Each row comes from the steps of one path. Every step used is in the known rows, and no mark comes twice. Write the path behind each row, first mark first.
Known rows:
tido > venuk > tuta: -3 408 77 -106 -36 75 -38 303 33 -213 13 -63 101 86 -20 -71 78 -11 -318 13 108
venuk > tido > kivu: 55 94 47 131 -132 23 53 -12 41 -38 17 135 -128 92 55 -3 57 -124 225 67 30
tuta > kivu: 13 66 -8 -84 -8 79 -16 -21 -48 66 11 -120 -32 33 41 4 74 -1 -31 -23 4
tido > kivu: 25 -50 -31 154 -92 20 41 -90 20 -111 69 33 -86 -12 -37 -75 93 -17 231 -43 42
kivu > tuta > vuranaz > tido > venuk: -60 224 18 -202 -134 -14 133 72 -10 -157 -31 -299 -11 142 33 60 -62 64 -87 -49 173
milepi > vuranaz > tido: 25 -11 -35 -135 -10 -49 33 -46 -49 -30 10 -93 -92 -91 -6 -65 -206 171 119 -83 74
kivu > milepi > vuranaz > bulonod > batu: 30 -305 139 -378 25 -10 62 358 -73 27 92 -175 -233 -76 -79 124 -164 -83 252 -70 55
venuk > tuta: 15 179 51 -47 -5 80 -26 222 25 -42 70 22 84 -59 -78 -77 49 -60 -68 21 18
milepi > vuranaz: 4 30 -1 -236 73 -114 -39 108 -65 -6 -6 38 -86 32 1 -62 -179 134 104 -16 65
milepi > vuranaz > bulonod: -9 -423 58 -507 30 -134 171 80 -64 2 119 -50 -149 20 9 -67 -203 -8 132 -50 102
kivu > milepi: 20 -42 22 -105 -25 -92 -32 128 12 70 -58 -110 -119 35 -14 -2 -115 -47 27 -39 -35
milepi > vuranaz > bulonod > batu: 22 -273 125 -332 35 35 82 275 -78 -7 115 -105 -184 -93 -64 126 -105 -71 230 -56 76
venuk > tuta > kivu: 24 226 41 -112 -3 125 -22 164 -29 28 72 -94 41 -15 -20 -64 113 -43 -80 -2 21
vuranaz > milepi: 27 -214 42 -158 -8 -93 -24 -137 -6 50 55 120 -15 -90 82 116 -67 141 49 -63 -151
tuta > vuranaz > tido > venuk: -54 118 -31 -104 -101 10 122 -18 3 -176 -35 -274 -11 105 63 43 -96 151 -169 -45 143
tido > kivu > milepi > vuranaz > bulonod > batu: 37 -298 123 -290 -22 -6 70 312 -57 -24 119 -163 -287 -73 -88 93 -105 -97 344 -87 70
vuranaz > bulonod: -9 -473 50 -326 -34 -42 220 7 -3 2 118 -81 -71 -4 19 -10 -59 -104 51 -47 52
tuta > kivu > tido > venuk: 7 286 -56 -248 -99 64 3 198 -51 -100 -83 -287 -78 130 59 -69 31 -71 -159 -121 105
kivu > tido > venuk: -5 269 -52 -196 -87 17 20 221 -18 -150 -94 -209 -61 111 26 -59 -31 -68 -143 -119 102
kivu > milepi > vuranaz > bulonod: -6 -490 74 -570 12 -188 160 181 -53 43 82 -127 -213 41 4 -67 -271 -33 141 -79 76
kivu > milepi > vuranaz > tido: 34 -73 -13 -193 -27 -112 11 26 -37 33 -38 -163 -168 -62 -13 -59 -270 130 134 -110 49

Write each row's path:
-82 151 5 -204 -36 25 100 222 11 -121 54 -172 80 95 -38 -1 -43 74 -59 36 117
tido > venuk > tuta > vuranaz
38 -93 -66 39 -102 -31 59 -115 -17 -132 66 -42 -151 -85 -34 -115 -76 114 328 -108 94
milepi > vuranaz > tido > kivu
8 375 56 -179 -36 33 -16 284 -9 -216 14 -121 34 24 -16 -101 -64 89 -250 -34 138
milepi > vuranaz > tido > venuk > tuta
-62 -482 43 -463 -40 -9 298 131 -3 19 206 -174 -14 -9 -63 -10 -107 -81 159 -11 90
venuk > tuta > vuranaz > bulonod
6 217 72 -38 -152 -24 54 120 -18 -39 63 -14 -80 56 -82 3 134 -193 346 -36 103
tido > kivu > tuta
-33 -104 44 -318 -49 -69 56 37 2 -54 97 -26 47 -7 52 103 -106 199 -7 -39 -66
tido > venuk > tuta > vuranaz > milepi
15 364 58 -81 -74 96 9 217 29 -213 18 -139 90 14 -19 -73 23 19 -306 -32 110
vuranaz > tido > venuk > tuta
-7 -127 -73 109 -161 64 157 -83 37 -111 140 -121 -52 -118 -99 -75 -13 43 338 -81 85
venuk > tuta > vuranaz > tido > kivu
-53 64 52 -129 -157 -48 179 137 -12 72 74 -67 -92 134 -32 85 -6 -136 474 68 94
venuk > tido > kivu > tuta > vuranaz
-69 145 -49 -279 -73 33 122 291 -7 -90 40 -241 41 55 -75 -53 -73 -20 51 -29 113
kivu > tido > venuk > tuta > vuranaz
34 134 -83 -234 -67 132 12 278 -57 77 40 -220 -49 -96 -84 -145 22 -201 154 -146 20
venuk > tuta > kivu > tido
-24 -388 88 -224 -26 87 192 218 -36 37 145 -206 -122 -87 -86 208 -59 -99 285 -35 60
tuta > vuranaz > bulonod > batu
-67 -381 2 -567 -101 -8 317 267 -17 -59 151 -291 -54 40 -56 -52 -126 -140 112 -89 146
kivu > tido > venuk > tuta > vuranaz > bulonod
-45 -41 -17 -145 -130 -13 177 -17 -20 54 60 -240 -24 -43 -66 69 -104 3 304 -55 93
kivu > tuta > vuranaz > tido
-29 -155 136 -319 -40 131 179 372 -27 -94 142 -260 -71 -29 -86 171 -20 -84 98 -19 112
tido > venuk > tuta > vuranaz > bulonod > batu
12 273 54 -421 34 -111 -91 337 -77 -32 -55 -177 -165 141 23 -106 -172 97 -108 -39 101
tido > venuk > tuta > kivu > milepi > vuranaz
2 -493 48 -496 -39 -180 168 136 -44 -7 111 -112 -268 42 -12 -100 -229 -35 259 -105 103
tido > kivu > milepi > vuranaz > bulonod
1 -229 -53 4 -150 -71 124 -26 34 3 22 -232 -186 -26 -58 -36 -128 11 322 -107 34
tuta > vuranaz > tido > kivu > milepi
-83 14 29 -225 -68 -65 130 114 -35 77 58 -148 -19 81 -65 96 -45 -69 331 32 76
kivu > tuta > vuranaz
29 -42 -31 -215 -19 -69 19 17 -68 53 -26 -217 -183 -53 11 -63 -232 141 141 -113 51
tuta > kivu > milepi > vuranaz > tido
14 140 57 4 -188 5 95 47 -10 -49 78 -92 -91 -13 -87 -1 103 -159 366 -85 119
vuranaz > tido > kivu > tuta
-34 -382 -11 -262 -23 -121 72 -163 -8 72 94 16 -13 -66 59 150 -152 209 215 -43 -122
tuta > vuranaz > milepi
-48 -199 62 -349 -71 -147 97 -44 -35 115 98 -17 -21 -20 31 184 -112 93 315 -46 -88
kivu > tuta > vuranaz > milepi
24 -34 -5 -188 -4 -181 -49 146 -43 -26 -12 -43 -236 51 -31 -105 -197 90 275 -64 48
tido > kivu > milepi > vuranaz
50 28 58 18 -126 -65 12 110 38 51 -44 -5 -222 102 26 -14 -52 -147 205 18 -16
venuk > tido > kivu > milepi
14 382 54 -164 -30 126 -35 221 -32 -95 16 -159 43 93 36 -53 132 -6 -277 -4 95
tido > venuk > tuta > kivu
